What can hang from each mark:
Q748: Q78 Q227 Q537 Q712 Q879
Q218: Q748
Q227: Q748
Q537: Q879
Q712: Q218 Q748
Q78: Q879
Q879: Q537

Each row was made from one small tree. The marks that hang from a mark follow it in brackets, in the order of their numbers. Every link used is in the known rows. Write each row's tree.
Known rows:
Q218(Q748(Q78 Q537 Q712 Q879)): [ 37.6 -27.3 -15.0 -16.3 -13.3  21.0  59.1  -6.6 -18.7 -39.7 -11.5   8.0
  -2.2  -5.3  -7.9 -22.2  -4.8  -1.5 -35.3   9.7   7.4 -16.1  25.1 -16.6
  51.7  -3.1  16.8  -1.8]
Q227(Q748): [  2.6  18.8  19.6   0.5  -3.2 -22.3 -22.6  78.9 -20.9  29.0  11.4 -17.7
 -16.6  19.1  14.4 -10.4   6.3   8.0  17.3 -18.9 -14.1  -2.8 -31.1  15.8
 -19.0   8.0 -36.2  -2.7]
Q218(Q748(Q78)): [  0.2  14.4   6.4  -1.2  -8.9  -5.2  38.8   4.4 -17.9 -36.9  -3.8 -12.4
  -2.3  -6.2   3.4 -12.0  -0.6  31.1 -22.4  -9.5  -6.4  -5.9 -22.5  22.2
  32.4  -5.5 -21.0  11.8]
Q748(Q227 Q537 Q712(Q218) Q879): [ 39.2 -27.2 -13.9  -9.3  10.6  17.9 -39.7 -23.4  21.5  -4.1   0.9  19.6
  15.2   9.0 -13.3  15.3   4.3 -35.6   0.6  -5.8   7.4  -9.8  33.5 -36.5
 -12.4  -3.0  43.6 -16.2]
Q218(Q748): [ -4.5  24.2  17.4  -6.9  -5.9 -22.3  -4.6   7.9 -22.4 -41.8  -3.4 -16.4
  -2.1  -3.4   8.7 -14.4  -0.6  25.5 -22.5 -25.7 -14.8  -5.8 -35.1  16.8
  38.9  -6.2 -36.6  11.6]
Q748(Q78 Q537): [ 17.2 -35.9 -12.3   2.7  -1.2  15.8  54.6  -2.9   0.1   4.4  17.9  11.9
   0.4   0.4   8.0 -24.3  -6.4   9.0  22.7   7.5  -2.1  17.7  23.0  19.3
   7.2  29.8  25.2 -10.7]
Q218(Q748(Q712)): [-10.0  17.2  13.6 -10.3  -6.1  -4.1 -17.6  11.2 -24.1 -45.3  -2.1 -11.4
  -3.3   0.9   6.1 -16.4   7.0  13.1 -33.7 -15.9  -7.1   0.6 -27.1 -16.0
  27.8 -10.8 -27.3   6.9]
Q712(Q218 Q748(Q78 Q227 Q537 Q879)): [ 39.7 -10.3 -18.2  30.6   2.7 -12.0  16.4 -23.8  52.6  67.7 -18.3   5.3
  -9.2 -32.3   8.1  35.6  -2.0 -12.8  17.9 -29.1  -1.1 -13.2  11.9  11.9
 -14.1 -11.1  15.9  -0.4]
Q227(Q748(Q537)): [ 15.7 -16.0   6.7  -1.2  -3.1 -13.5 -15.7  76.1 -17.3  30.2  10.5  -4.4
 -16.0  16.7  14.4 -17.2  -3.6  -2.6  18.3 -12.4 -14.4  15.7  -1.6  11.4
   4.5  21.4 -17.4  -7.5]
Q218(Q748(Q537 Q879)): [ 36.8  -9.7  -2.2 -20.2 -10.4 -15.1  30.6  -4.3 -22.6 -41.1 -12.9   2.0
  -0.4  -6.4   3.3 -21.3 -12.0   5.5 -27.3 -16.6  -8.3 -25.7   6.1  12.5
  68.5  -3.5  -6.3   3.2]
Q78(Q879(Q537)): [-34.8  46.2  28.7 -15.4  -0.6 -39.2 -20.4 -54.6 -13.6   8.0  18.9  -7.0
   1.0  11.2   7.5 -23.5   2.0   2.9  22.8  41.8 -19.6   0.8 -29.5  30.0
   2.3   7.7 -35.6  -8.8]
Q218(Q748(Q537)): [ 10.5  -8.9   4.2  -8.4  -7.8 -11.6   2.1   5.9 -20.1 -41.5  -4.7  -2.5
  -1.3  -3.0  10.1 -20.1  -9.4  14.7 -21.8 -21.5 -13.8  11.7  -6.8  13.0
  61.6   6.6 -17.1   7.6]
Q748(Q78 Q227 Q712(Q218) Q879(Q537)): [ 30.4  20.9 -20.8  -1.3  11.3  35.6  12.9 -21.5  22.2   8.2   1.5   8.4
  15.4   7.9 -23.3  18.1   9.2 -19.5   7.5  68.1  23.5  -5.6   8.3 -18.8
 -52.9 -13.0  40.1 -11.4]
Q712(Q218 Q748(Q227 Q879)): [ 18.3  34.0   4.1  25.6   3.9 -38.1 -33.6 -17.4  46.3  60.9 -14.2 -10.1
  -9.5 -28.5  11.0  38.9   7.2  -7.7  13.5 -48.1  -8.7 -33.2 -29.6  10.7
 -31.6 -24.4 -18.3   4.3]
Q78(Q879): [-37.6  32.3  40.4 -16.0  -5.1 -47.7 -20.6 -56.1 -13.6   2.8  18.1 -11.3
  -3.2   8.8  12.8 -15.8  10.1   9.6  18.4 -15.1 -25.9 -27.1 -29.1  24.3
  -1.6   3.1 -40.1  -7.2]
Q218(Q748(Q78 Q227 Q537 Q712 Q879)): [ 38.2 -30.2 -13.1 -13.2  -6.7  28.2  23.8 -11.6 -18.3 -43.7 -14.8   9.7
  10.2  -8.3 -16.3 -17.7  -4.5   7.4 -34.2  16.2  10.7  -6.3  21.3 -14.4
  46.1 -17.6  32.9  -0.9]
Q537(Q879): [-90.4  38.8  22.8 -15.4   7.5 -44.9 -28.2 -13.5 -20.5  -7.4  10.3  -9.5
   7.8   3.0   8.1 -12.7  -9.3   8.1  17.9 -15.8   0.9 -27.1 -24.8  20.2
 -32.5   9.5 -39.6  15.5]
Q748(Q227 Q537(Q879) Q712(Q218)): [-56.5 -15.5  -4.8  -0.5  19.0   5.2 -87.8 -20.4  18.1  -4.9   4.8  16.0
  17.6   9.3  -6.7  21.8  -4.3 -26.9  12.0 -10.4   9.8  29.6  21.4 -34.1
 -30.5   9.5  19.8   2.9]
Q712(Q218(Q748(Q78 Q227 Q537))): [  4.7   7.1  -5.5  16.5   3.0  -7.5  -1.9  -5.6  30.6 -17.5  -6.2  -4.0
   2.5   1.3   1.0  44.0  -4.0  -0.1  -4.2 -38.8 -10.9  13.6  -4.2  15.9
   8.9   6.0 -13.6  12.0]
Q748(Q227): [-10.9  22.2  23.5  -0.2  11.3 -14.2 -67.3  -2.5  -8.8  -8.1  16.6  -9.2
  19.3   5.0   0.3 -15.5  10.2  28.3  16.2 -11.3  -7.7   3.2 -41.3  20.5
 -29.4  -8.4  -0.1  -3.1]
Q748(Q78 Q227 Q537 Q712(Q218) Q879): [ 48.4 -40.7 -28.0  -2.4   5.9  43.1  21.9 -27.1  27.5   3.8   0.4  23.4
  14.0   4.4 -20.9  17.9   4.3 -27.0   5.2  15.5  18.1  -9.0  49.5 -30.1
 -20.1  -2.1  63.8 -17.7]

Write each row's tree:
[ 25.8   6.6  -8.1   8.7   1.5  -9.8  17.5 -12.6  28.0 -17.6 -11.3  -2.4
   2.8  -0.1  -5.0  42.1  -5.2  -8.1  -7.8 -34.3  -7.6 -12.4   4.7  15.8
  14.6   0.8  -5.0   8.8]  Q712(Q218(Q748(Q78 Q227 Q537 Q879)))
[  3.0 -21.0  -1.4   7.1  -5.4   8.4   8.4  42.3   4.3  40.6   6.4   1.1
 -24.6  21.0   7.0  14.6   4.7 -24.0  14.5  -3.2  -6.5  17.5  21.2 -16.1
 -11.0  18.5  -9.1 -10.6]  Q227(Q748(Q78(Q879) Q537 Q712(Q218)))
[-19.7  22.6  11.8   8.4  16.0   6.1 -88.4  -3.3  20.2  -4.4  15.2  -4.5
  13.6  14.4  -3.9  24.8  19.7  -7.6   7.5 -20.5  -0.2  15.2 -25.9 -28.9
 -57.7  -8.5   3.1  -4.6]  Q748(Q227 Q712(Q218))
[ 37.4   8.3   3.8  -5.9  -9.8  -7.0  47.8  64.3 -19.9  33.3   4.1 -12.2
 -17.5  13.2   1.4 -10.9   4.8   3.6  12.9   2.7  -0.2 -38.9  -7.2  18.7
 -20.0   1.1 -12.3  -7.6]  Q227(Q748(Q78 Q879))
[-29.5  -0.8  -9.7  38.0   9.7 -19.4 -18.6 -21.7  51.1  66.5 -15.5   2.8
  -5.8 -34.2  14.3  39.8  -7.0  -6.9  24.1 -32.7   0.6  15.7   3.6  14.1
 -25.5  -1.8  -1.9  13.3]  Q712(Q218 Q748(Q78 Q227 Q537(Q879)))
[-30.0  21.2   5.4  10.4   9.7  20.9 -30.4 -49.5  23.8   9.0  11.5   3.1
  12.1  12.0 -14.3  24.8  14.3  -7.8  15.4  45.6   5.6  25.2  -3.7 -14.9
 -48.4  -6.9  15.5  -8.8]  Q748(Q78(Q879(Q537)) Q227 Q712(Q218))
[ 44.0 -20.4 -11.0 -15.0 -13.1   3.5  72.7  -8.8 -18.5 -36.1 -12.7   4.3
  -1.0  -9.8  -4.1 -19.3 -12.8  11.2 -25.5   0.3  -1.0 -24.8  17.2  16.9
  62.6  -1.0   7.2   1.9]  Q218(Q748(Q78 Q537 Q879))
[-46.6 -40.3 -11.8  -2.9  11.9  37.1 -24.5 -22.7  -6.2  -7.6   6.2  20.0
  21.8  -0.3 -13.4 -17.6  -5.7  -2.0   9.4  33.8  22.8  30.0  36.0 -25.2
 -24.4   8.7  50.7  -4.6]  Q748(Q78 Q227 Q537(Q879) Q712)
[-16.8  33.3   6.2  37.9   5.2 -26.2 -20.3 -38.3  51.1  72.3 -10.2  -8.4
  -9.6 -29.3  12.0  39.7   5.3   0.9  24.3  -8.4  -9.3  10.3 -26.9  22.9
 -32.6 -15.3 -18.6   5.3]  Q712(Q218 Q748(Q78(Q879(Q537)) Q227))
[ -8.3  37.4  11.4  12.3   5.5 -27.0 -36.1  -1.9  25.0 -20.9  -3.2 -14.8
   1.8   5.6   4.3  46.1   3.4   3.1  -7.9 -53.3 -14.9   1.0 -31.8  16.7
  -3.3  -4.1 -36.9  14.8]  Q712(Q218(Q748(Q227)))
[ 18.3  16.3   7.5 -24.4 -10.5  -6.2   9.9   0.1 -25.4 -44.9  -9.3  -8.2
  -3.7  -0.9  -2.7 -16.2   4.7   2.9 -38.3 -11.0  -1.4 -35.3 -14.0 -18.3
  33.3 -19.6 -16.9   3.2]  Q218(Q748(Q712 Q879))
[-26.0 -17.2  -2.2  22.0   3.8 -10.9 -15.0 -17.3   7.4  53.5 -10.8   5.3
  -1.1 -40.5  12.2 -20.6  -7.9  18.3  19.0   0.4   5.0  13.5  -2.5  16.4
  -5.4  -8.8  14.9   5.0]  Q712(Q748(Q78 Q227 Q537(Q879)))
[  1.9   0.6   6.9   3.8  -4.1  13.3   5.4  77.2 -18.0  30.7  13.2 -10.7
 -19.9  18.8   6.4 -10.9  12.6   0.8   8.6   7.4   2.1   6.6 -11.4 -14.0
 -34.5   7.0 -12.1  -8.6]  Q227(Q748(Q78 Q712))
[-17.0  30.1   7.9  33.7  -3.2 -36.4  14.6 -35.2  50.3  73.7  -6.0 -12.7
 -24.8 -27.6  22.4  39.9   8.4  -6.5  21.0 -42.1 -15.3 -12.5 -22.6  17.9
 -29.7  -6.2 -38.6   5.4]  Q712(Q218 Q748(Q78(Q879)))
[ 32.5  10.5  -5.3  -9.2  -5.3  15.8  34.8  67.6 -21.0  33.9   6.3  -3.6
 -15.9  16.1  -3.0 -17.6   5.2 -12.5   7.9  54.3  11.0 -10.3   1.0 -11.4
 -27.3   0.1   0.0 -13.6]  Q227(Q748(Q78 Q712 Q879(Q537)))
[-29.6 -23.2  -5.2  -7.2  -0.8  20.7 -10.7 -10.5 -20.7 -45.2 -12.7   6.4
  13.3  -7.3 -10.5 -13.6  -9.8  13.3 -28.4  13.5  11.3  20.6  14.9 -13.2
  35.9  -6.9  17.3  12.5]  Q218(Q748(Q78 Q227 Q537(Q879) Q712))
[ 30.2  22.9  -5.6 -15.1 -10.7  -1.6  66.5  -4.4 -20.6 -34.6 -11.4  -7.0
  -0.6  -8.4  -5.9 -20.0  -9.4  15.4 -25.5  36.3   2.6 -23.0 -10.8  25.2
  40.4  -8.9  -9.0   6.4]  Q218(Q748(Q78 Q879(Q537)))
[-23.6 -25.9  -4.4  -1.6  -2.7  12.2   6.8  65.6 -20.4  28.8   5.6   3.0
 -16.7  15.1   4.4 -12.9  -4.9 -12.2  12.2  14.2   8.1  16.9  21.8 -16.7
 -16.6  18.4  -0.4  -3.4]  Q227(Q748(Q78 Q537(Q879) Q712))
[ -4.7   3.7   5.8  -0.8  -2.7  19.9 -10.8   1.6 -19.7 -43.5  -5.9  -8.0
   9.4  -3.8  -9.9 -10.8   8.8  27.4 -29.9   5.1   4.7  11.5 -18.9  -9.8
  15.4 -19.2   4.5   6.9]  Q218(Q748(Q78 Q227 Q712))
[ 30.1   0.7  -0.9  -8.6  -9.4  10.2  33.2  65.0 -19.7  30.0   5.9  -7.8
 -18.9  16.1  -1.5 -11.9  10.9  -8.5   3.9  13.9   6.7 -31.0   0.0 -14.8
 -29.9  -1.5  -3.3 -12.8]  Q227(Q748(Q78 Q712 Q879))
[ 15.3  37.2  -4.0   8.8   3.9 -12.9  13.0  -9.7  25.3 -16.2  -9.9  -7.9
   3.3   0.8  -7.8  42.3  -2.3  -2.8  -7.3  -8.2  -3.3  -9.7 -15.6  20.9
  -2.3  -6.5 -16.6  11.0]  Q712(Q218(Q748(Q78 Q227 Q879(Q537))))
[-48.8 -29.7 -16.7   9.6  15.4  29.4 -26.8 -25.2  23.4   1.7   3.1  20.3
  17.4   3.5 -12.2  23.9  -5.9 -20.0  14.8  11.3  20.0  31.6  38.1 -27.2
 -37.7  12.5  40.4   2.4]  Q748(Q78 Q227 Q537(Q879) Q712(Q218))
[ 51.0 -51.5 -23.1 -12.3   2.6  48.7  24.8 -24.0  -3.5  -4.2   4.7  24.9
  18.3   0.5 -21.0 -24.2   2.8  -9.7   1.4  38.3  21.8 -10.5  47.2 -28.0
  -6.6  -5.9  74.3 -22.8]  Q748(Q78 Q227 Q537 Q712 Q879)
[ -2.3 -26.7   2.6  -6.0  -6.7  19.7  -7.2 -31.2 -17.4 -40.5  -8.2   5.8
   7.8  -4.7  -8.8 -16.3  -0.6  14.1 -28.5  13.0  -1.8  21.9  12.8 -11.2
  49.1 -10.2  15.6   1.6]  Q218(Q748(Q78(Q879) Q227 Q537 Q712))
[-30.8 -19.5  -5.9  -9.5  -6.4  13.6  24.7  -4.8 -20.6 -41.2  -9.4   5.1
  -0.2  -7.2  -1.4 -16.1 -10.7   4.2 -29.1   5.7   7.5  12.4  17.5 -15.0
  41.4   5.2   0.3  12.0]  Q218(Q748(Q78 Q537(Q879) Q712))
[-55.0 -22.5  -1.4 -16.8   6.6   1.2 -34.0  -9.3 -14.0  -7.4  12.3  14.7
   3.6   7.1   6.4 -24.3  -6.1 -22.0   8.3   2.9   8.6  16.2  24.8 -34.5
  -7.6  22.7   5.9  -3.6]  Q748(Q537(Q879) Q712)
[-54.8 -25.9   2.5 -12.4  14.6  11.8 -83.6 -17.4 -12.4 -14.3   7.5  16.5
  23.7   4.1  -7.4 -20.2  -4.5  -8.7   8.0  10.8  13.2  29.1  18.0 -31.6
 -16.9   5.9  31.6  -3.4]  Q748(Q227 Q537(Q879) Q712)
[ -9.9  24.5  11.6  -7.4 -11.7 -12.3  36.5 -24.2 -20.4 -32.4  -5.4 -10.8
  -3.0  -4.2   0.8 -14.7  -2.9  25.3 -17.7  21.3 -10.2   0.3 -19.5  28.1
  43.4  -5.5 -28.0   9.4]  Q218(Q748(Q78(Q879(Q537))))
[ 33.0  28.0   6.1 -13.3  -3.5 -18.5   5.6  69.9 -23.0  32.6   5.0 -11.2
 -14.3  16.9   4.5 -18.5  -1.5  -6.7  14.5  27.2  -4.0 -19.9 -20.2  18.3
 -13.0   3.3 -24.5  -8.2]  Q227(Q748(Q879(Q537)))
[ -3.9   9.1   2.5  12.6   2.4 -16.6  -4.0 -25.9  28.8 -15.7  -7.1  -4.1
   1.2   2.7   1.2  44.5  -2.8  -2.4  -4.1 -37.6 -14.6   7.9  -1.8  17.8
  16.2   3.2 -18.4  11.3]  Q712(Q218(Q748(Q78(Q879) Q227 Q537)))
[ 29.5  12.6   1.3 -12.6 -13.6  -7.5  66.4  -6.0 -21.4 -37.9 -11.2  -9.4
  -2.9  -8.1  -4.1 -14.3  -2.4  20.4 -27.6  -4.3  -0.3 -42.2  -9.9  20.1
  37.6 -13.7 -11.9   6.5]  Q218(Q748(Q78 Q879))
[-22.2  12.4  -6.0   9.9  -0.1 -20.5  18.8  -7.2  25.6 -15.0  -6.7  -5.3
  -4.7   2.5   5.7  42.6 -10.2  -9.8  -4.7 -41.3  -8.6   0.5   3.2  15.1
  10.9  15.0 -29.6  18.5]  Q712(Q218(Q748(Q78 Q537(Q879))))
[-14.6  38.2   3.7  35.5  -0.8 -32.9  14.6 -33.9  50.6  77.0  -7.1 -10.1
 -24.2 -27.0  21.0  36.7   3.6  -7.7  23.9 -13.2 -12.6   1.5 -22.6  20.9
 -25.4  -2.9 -35.1   5.5]  Q712(Q218 Q748(Q78(Q879(Q537))))
[-39.3 -30.2  -7.0   1.0  10.3  11.4  -5.5 -24.3  -5.4  -3.4   5.4  15.6
  24.2  -4.6  -8.5 -15.4 -15.7  16.3  22.3  20.6  13.1  18.6  23.9  24.0
 -10.0  14.3  38.9   3.1]  Q748(Q78 Q227 Q537(Q879))
[ -4.5  18.3  11.8   6.8  -1.7  -8.5 -38.3  78.1  -0.1  31.0  10.5 -14.8
 -21.4  24.2  11.1  17.2  12.7 -16.9   9.5 -23.6  -7.1   6.9 -21.0 -19.9
 -39.8   7.7 -34.5  -3.4]  Q227(Q748(Q712(Q218)))
[  1.3 -37.8  -0.8  -4.6  12.6  27.3 -76.1  -3.7  -4.5  -9.8  15.8  14.7
  18.9   7.7  -3.2 -23.4   7.3  -2.8   7.3   8.5   2.8  41.3  10.6 -33.3
  -7.7   6.0  42.2 -15.7]  Q748(Q227 Q537 Q712)
[ 45.0 -33.3 -13.8  -9.2  -8.1  20.2  40.6  62.9 -17.8  30.0   3.9   5.8
 -18.5  15.6  -1.5 -17.3   1.7 -19.0   6.6  16.4   7.4 -10.8  28.1 -20.2
  -4.8   9.1  16.8 -16.6]  Q227(Q748(Q78 Q537 Q712 Q879))
[ 29.7  21.2  -3.6  -9.7  -4.1   5.3  31.8  -9.4 -21.5 -38.8 -15.6  -6.1
  14.5  -8.1 -13.2 -16.3  -6.4  26.0 -23.6  42.5   7.0 -13.7 -14.3  27.5
  33.8 -21.8   7.8   6.9]  Q218(Q748(Q78 Q227 Q879(Q537)))
[  8.3 -47.8 -18.5   1.4  -0.4  42.0  35.5  -0.1  -0.7   0.5  19.2  16.6
  -0.9   6.2   2.1 -25.0   3.4  -8.0  10.6  21.2   8.5  29.2  34.6 -28.5
  -4.6  24.9  37.4 -16.7]  Q748(Q78 Q537 Q712)
